What can hang from each mark
z_479: z_161
z_14: z_566
z_364: z_9 z_14
z_624: z_479 z_988
z_9: z_364 z_566
z_988: z_161 z_171 z_364 z_566
z_161: z_479 z_988
z_566: z_9

Known rows, with every way that one mark hangs from another
z_479(z_161(z_988)): [ 12.3   8.2 -10.3   0.0   3.1  -2.1  -1.1  -3.0   4.2  -1.2   2.8  -7.4
   8.1   8.9   8.8  -7.7   1.5 -10.1  -3.7  -2.5   5.0  13.4   5.7  -3.8
  -7.5]
z_624(z_988(z_171)): [-10.7   3.6  -6.2  19.1  -8.0 -18.0   3.0  -0.4   1.2  -7.5  12.5   8.9
  10.5  11.8   5.3  -4.2  19.7  -4.8  -0.2   1.3  -3.9   3.7  -6.0  -6.0
   3.6]
z_9(z_364 z_566): [  7.2 -33.3  25.5   1.4  23.6  13.4  -4.2  -5.2   6.9   7.5 -12.2 -15.7
  15.7 -18.5  -0.5   8.7 -13.3  10.6  27.3  14.6   5.9  10.8  13.9   0.3
   4.6]
z_624(z_988(z_161)): [  3.2  15.9  -7.5   7.0  -1.5 -12.8   0.0  -0.5   4.2   3.7  11.2   3.9
  10.6  11.2   1.1  -4.5   5.7  -7.7  -3.0   2.1  12.4   8.0 -11.4  -5.7
 -16.6]
z_988(z_161(z_479) z_171 z_364(z_14(z_566))): [ -5.6  15.8  21.4  29.5  -3.4 -28.9   5.5 -28.7  17.7  29.3   5.6  -6.3
 -11.9 -18.7   0.5 -29.9  -4.5  -8.8  -4.9   2.1  -5.0  15.8  14.1  -2.9
 -14.4]
z_364(z_14(z_566)): [  4.5  -9.8  -5.6  12.8   3.6 -12.3  -8.6   3.0  15.2 -12.2  14.3   5.8
   3.5 -16.4 -12.2   9.2   0.9  -3.9  21.5  -8.9  -6.5  -3.8  -1.5   4.2
 -16.4]
z_566(z_9(z_364(z_14))): [ 15.1 -28.1   2.5  -4.7  17.2   2.4 -14.8  -8.8  10.3  10.1   3.1   6.8
   0.7 -13.7   6.7   3.8  -9.4  10.2  34.9  -5.5   8.2   9.3  13.9   1.6
   3.0]
z_988(z_161 z_566): [  5.0  14.6  26.2   2.1 -11.0 -11.7   3.6 -16.9  15.6  25.7 -15.3  -7.9
  -5.2 -13.0   3.2 -12.0  -4.1 -15.4  -5.6   1.4  12.6   1.5 -13.0   2.5
 -26.4]
z_14(z_566(z_9(z_364))): [  8.1 -17.1   4.0  -2.1  21.4  -6.8   6.3 -14.7  17.3   2.0   3.9 -12.7
   2.0 -26.0   7.5   2.8 -11.1  15.6  36.6 -11.9   5.9  10.9  15.6  13.2
  -9.9]
z_988(z_161(z_479) z_171 z_364(z_14) z_566): [ -8.8  16.8  44.7  34.8 -20.4 -37.5   4.8 -30.5  18.2  43.7  -9.5  -3.0
 -10.0 -18.4   5.1 -37.3 -10.8 -12.3  -1.4  -0.1  -3.9  12.1   7.6  -6.5
 -16.0]
z_364(z_14): [  6.1  -9.7  -6.3   9.8  -1.9  -5.8 -16.1   7.0   5.9  -6.8  11.2  13.7
   1.9  -4.0 -10.5   7.1   2.9  -8.0  10.4  -2.5  -5.5  -5.4  -4.9  -3.5
  -5.7]
z_988(z_171): [-11.0  -4.5   4.7  11.0  -8.3  -6.3   3.4 -11.6   3.8  -0.8  -0.4   0.8
  -9.8  -6.1   3.3  -6.0  24.0 -11.1 -11.4   6.3 -12.7  -1.8  -0.7   0.2
   9.9]
z_9(z_364(z_14)): [  7.5 -26.0   3.5   8.1  14.1   7.2 -20.1   5.5   2.5  -0.7   8.2   1.2
   4.8  -1.1  -3.4  10.5   0.0   2.2  19.0  10.9   0.2   3.5   6.0  -6.8
   5.9]
z_14(z_566): [ -1.2  -1.1   0.5   4.0   8.9  -9.4  11.2  -6.2  12.6  -7.5   5.1 -12.3
   2.3 -17.7  -1.1   1.4  -3.6   5.3  16.3  -8.5  -1.6   1.8   4.8  10.5
 -14.5]
z_624(z_479 z_988(z_161 z_364(z_9))): [ -7.2  27.6  -2.4   5.7  -4.9 -29.2   9.6 -10.6   5.2  30.1   4.1  -6.1
  35.4  25.9  -2.3 -10.3 -31.1  18.9  -0.3  -4.4  33.6  18.0  -1.3 -12.8
 -14.6]
z_988(z_161(z_479) z_364(z_9) z_566): [  0.8  27.3  50.4   3.5 -11.9 -28.2   7.7 -32.7  12.3  58.8 -10.2 -10.4
   6.2  -8.1   6.0 -36.5 -47.8   6.1   3.7 -15.4  16.0  17.1  17.8   2.2
 -17.1]
z_364(z_9(z_566)): [  6.5 -10.3  22.2 -18.4   4.9  -0.1  -3.3 -15.8  10.0  14.9  -0.8  -0.7
  19.8 -12.2  -7.6   2.6 -24.5   6.1  11.9 -12.1   6.7   0.5  12.5  12.3
   1.7]
z_479(z_161(z_988(z_171 z_364(z_9) z_566))): [  4.2   9.3  17.6  11.1  -7.2 -16.4   1.5 -13.7   6.8  13.6   1.2  -8.2
  12.1   1.8  14.9 -22.2  -8.0 -12.7  -0.4  -8.5   4.3  17.2  12.6  -3.6
  -5.4]
z_479(z_161): [ 11.8   1.2   1.0  -8.5   8.5 -10.0   9.5  -2.8   4.3   0.2  -7.1  -7.9
  -1.7  -5.4   5.9  -8.1   7.2  -9.6  -3.3   0.5  16.1  15.8  -2.5  -6.5
 -18.3]
z_9(z_566): [  4.9 -13.2  17.3   0.1   9.2   2.1   5.5  -5.3   8.7   3.1 -13.1  -7.2
  12.1 -19.9  -4.4   2.6 -11.5   3.7  15.8   2.4   1.3   3.0   3.6   5.1
  -6.3]
z_624(z_988(z_364)): [ -6.6  11.1   7.0  21.8  -1.6 -20.2   1.7   9.5  -7.6   1.3  15.5   5.2
  21.7  15.9   7.5 -12.9 -14.1   5.9  12.9  -3.8   7.3  13.5   3.4 -11.5
  -4.5]
z_566(z_9(z_364)): [ 12.6 -23.8   5.0  -9.6  18.9   4.8  -7.4 -12.7   7.8  13.5  -2.1   0.0
  -0.9 -12.6  12.6   0.6 -10.3  14.8  30.1  -4.7  11.2  12.2  16.4   3.0
   6.1]
z_988(z_364 z_566): [ -8.1   6.4  46.1  22.8 -11.6 -21.8   6.3  -2.1  -1.2  22.9  -9.1  -4.8
   9.2  -7.4  11.6 -23.1 -31.9   4.6  18.2  -8.6   5.4   9.7   8.5  -5.6
  -8.6]

Rows
[ -1.6  16.1 -15.2   1.7  -0.5 -14.1  11.0  -8.1   5.1  15.1  -9.4 -15.5
  21.8  18.9   2.3  -6.0 -18.4  15.1  -2.5  -2.5  20.0  16.6   4.5 -12.2
  -5.9] -> z_624(z_479(z_161(z_988(z_364))))
[ -3.0  16.3  -7.3   4.2  -4.9 -18.6  13.1  -8.8   7.7  19.4 -14.0 -16.6
  22.5  16.1   4.1  -8.5 -20.9  14.0   1.0  -4.6  20.5  14.8   3.2 -11.3
  -8.3] -> z_624(z_479(z_161(z_988(z_364 z_566))))
[  6.5 -26.0   3.2   9.7  17.6   3.0 -14.9   2.4   8.6  -4.6  11.1  -4.5
   6.9 -10.4  -4.5  11.7  -1.3   4.9  27.5   5.9  -1.0   5.8   8.2  -1.6
  -1.6] -> z_9(z_364(z_14(z_566)))
[-12.6  11.3  18.9  35.9 -21.5  -7.6  -8.7  -8.8   2.0  12.5   8.2  -1.7
  14.9   9.6  16.0 -20.6 -13.9  -6.0   3.1  -5.8 -20.2   3.6  16.4  -1.6
  16.1] -> z_161(z_988(z_171 z_364 z_566))
[  7.9 -10.8   3.7  -6.0   2.0 -13.6 -15.0  -8.8  18.9   0.4  23.1   9.8
  15.4 -14.1 -16.7   9.4 -16.0  -0.2  22.7 -22.8  -1.3  -5.3   7.1  13.2
  -9.8] -> z_364(z_9 z_14(z_566))
[ -2.7  20.8   8.9  21.4 -18.4 -16.8 -12.2 -19.3   7.8  33.8  11.7   2.5
  24.2  19.3   5.8 -23.3 -48.2  19.1  20.5 -26.8 -18.1   6.3  36.3   2.2
  17.6] -> z_161(z_479 z_988(z_364(z_9 z_14) z_566))
[-17.0   8.4  -6.3  15.6 -16.6 -38.4  17.6 -17.2  13.8  17.7 -10.0  -0.1
  25.1  12.2   7.4  -4.9  -0.6  18.4  15.9  -9.6  15.2   7.1  -7.4  -7.8
  -2.7] -> z_624(z_479 z_988(z_171 z_566(z_9)))
[  5.1   5.2  12.6  20.7  -7.9 -17.6  -2.5  -7.2   7.6   7.3   2.3  -4.6
   8.7   0.4  13.1 -20.1  -1.1 -16.9   2.8  -4.9   0.1  15.7   7.0  -7.9
  -8.8] -> z_479(z_161(z_988(z_171 z_364(z_14) z_566)))
[ -6.8  14.4  -5.2  18.6 -19.3 -12.8  -0.3 -33.7  15.3  27.0  -1.8   0.2
   5.2   9.5  16.2 -21.5 -12.2  13.7  12.3 -19.5 -25.8   3.2  30.2   8.2
  24.8] -> z_161(z_479 z_988(z_171 z_566(z_9)))
[ 10.0 -14.7  -5.7   7.7   7.8 -13.2  -8.5  -3.6  18.7  -6.6  13.2   8.5
   2.4 -23.2  -7.1   7.2  -4.6   1.0  32.3 -15.2  -2.4  -0.7   2.8   6.9
 -16.5] -> z_364(z_14(z_566(z_9)))
[  0.6  19.8  49.4  16.9  -9.6 -20.7   5.2 -13.8   7.3  38.1 -11.7 -11.0
   1.8 -14.0   9.5 -29.6 -28.6 -10.2   1.5  -0.2  17.8  13.8  -0.6  -5.3
 -27.6] -> z_988(z_161 z_364 z_566)
[ -3.5  15.7 -24.5   2.1  -0.1 -30.5  18.9  -1.1   6.4   5.7  -4.8  -7.6
  30.0  25.3   0.4  -1.1  -2.2  15.1   3.1  -3.2  30.6  17.9 -10.7 -16.0
 -16.1] -> z_624(z_479(z_161) z_988)
[  3.7  22.6  21.1   0.9 -12.5 -18.7  10.1 -27.5  17.9  38.6 -19.7  -9.6
  -7.4  -9.0   2.6 -19.7 -11.6  -1.7  -3.0  -4.0   7.7   5.5  -0.5   3.6
 -20.2] -> z_988(z_161(z_479) z_566)
[-21.6  13.0  -6.5  20.8 -19.8 -36.7  17.8  -9.9  10.1  12.2  -8.4  -2.6
  26.6  18.7   2.4  -4.0   4.1  13.5   5.5  -3.2  11.2   3.2 -11.8 -10.4
  -2.2] -> z_624(z_479 z_988(z_171 z_566))
[  4.5   9.1   2.6  13.5  -0.7  -9.3   1.3  -6.7   2.5   3.9   3.9  -8.4
   6.5   5.2  13.8 -18.9   1.9 -12.7  -6.3  -0.5   1.6  18.9  11.2  -8.2
  -3.2] -> z_479(z_161(z_988(z_171 z_364)))
[ -4.5  16.5  40.4   7.6  -2.9 -20.1   9.3 -42.6  14.3  48.1  -4.9 -11.2
  -0.4 -15.5   2.7 -35.0 -21.6  -2.0 -11.1   0.4   4.2  18.4  23.4   2.6
  -2.6] -> z_988(z_161(z_479) z_171 z_364(z_9(z_566)))
[ 11.2   8.4   1.6   3.8  -3.7  -8.0   0.8  -4.7   7.9   4.5  -3.2  -8.8
   9.6   5.0  11.4 -10.8  -1.5 -11.3   1.7  -6.7   5.9  12.1   4.2  -3.4
 -10.9] -> z_479(z_161(z_988(z_566)))
[ -7.8  17.9  12.1  26.0  -6.7 -23.4   4.1  -6.6   2.1  11.8  12.8   1.4
   8.6   7.2   7.8 -20.9   4.8 -11.8  -7.0   6.3   7.7  15.9  -3.2  -9.8
 -10.4] -> z_624(z_988(z_161 z_171 z_364))
[-14.6  13.8  -4.6  15.4 -14.5 -44.4  24.6 -11.6  13.0  12.9 -13.6  -8.4
  25.6  15.9   7.0  -9.6   9.1   6.5   3.2  -2.6  22.2  14.0 -13.2 -14.6
 -14.8] -> z_624(z_479(z_161) z_988(z_171 z_566))
[ -5.6  10.4  31.7  13.4 -19.4 -17.9   6.6 -27.6  19.7  25.2 -15.3  -6.2
 -15.0 -19.2   5.8 -18.3  19.9 -26.4 -17.7   8.2   0.2  -0.6 -14.0   3.1
 -16.1] -> z_988(z_161 z_171 z_566)
[ 11.7 -38.5  21.1   8.3  23.0  10.5 -15.4  -0.4  11.5   2.2  -4.4  -6.2
  18.1 -20.8  -8.1  13.4 -11.1   5.5  34.8  12.7   1.5   6.8  10.4  -2.3
   0.0] -> z_9(z_364(z_14) z_566)
[ 12.5 -20.3  15.8  -8.6   2.5  -5.6 -19.9  -8.6  16.6   8.0  10.3  13.1
  22.5 -15.8 -19.0  10.3 -21.7  -1.0  22.3 -13.6   0.8  -5.0   7.2   8.5
  -4.7] -> z_364(z_9(z_566) z_14)
[ -1.5   7.2  46.4   8.4  -2.7 -13.6   1.9 -31.5  12.3  36.0  -0.2  -8.2
   1.6 -19.6   1.8 -27.3 -14.5 -15.7 -13.6   5.0   9.1  15.0  12.3   1.8
  -9.5] -> z_988(z_161 z_171 z_364(z_9(z_566)))
[-10.1  17.8  -8.4  35.4 -11.3 -14.4  -6.6 -19.8   7.6  16.1  16.9  -1.0
  10.1  13.5   6.9 -23.5 -18.7  12.1   9.9 -12.6 -31.0   9.1  35.6   0.3
  22.7] -> z_161(z_479 z_988(z_171 z_364(z_14(z_566))))
[ 14.5   2.8   7.7   4.2   5.3  -7.9  -6.6  -5.4   6.5   7.4   6.7  -5.4
  20.3   1.2   5.5 -12.6 -18.8  -8.6   8.9  -8.9   8.7  18.4  13.9  -3.9
 -10.6] -> z_479(z_161(z_988(z_364(z_9(z_566) z_14))))
[ -8.5  22.6  25.7  20.3  -5.7 -20.8  11.1 -31.8   6.4  37.7  -5.0 -10.4
 -15.2  -6.9   9.2 -36.4  -5.0  -5.3 -19.8   8.3  -0.1  18.5  14.8  -5.6
  -3.8] -> z_988(z_161(z_479) z_171 z_364)
[  6.6   5.4   0.7  16.6  -1.3 -11.4  -4.2  -4.5   4.4   2.1   7.8  -3.7
   7.1   4.2  10.1 -17.3   2.8 -16.2  -3.2  -0.9  -0.4  17.1   9.4  -9.5
  -5.2] -> z_479(z_161(z_988(z_171 z_364(z_14))))
[ -5.8  19.1  -3.6   4.2   0.5 -38.4  17.1  -4.3   1.3  20.0   1.1  -7.5
  40.0  26.6   3.2 -13.1 -27.4  21.7   8.7 -10.2  36.5  25.9   3.1 -17.3
 -14.0] -> z_624(z_479(z_161) z_988(z_364(z_9)))
[ -7.1  18.4  25.7  11.9 -20.8 -24.4  13.7 -38.6  21.4  37.4 -19.6  -9.5
 -16.5 -15.2   6.3 -26.3  12.1 -12.8 -15.0   2.7  -5.2   2.7  -1.9   3.6
 -10.9] -> z_988(z_161(z_479) z_171 z_566)
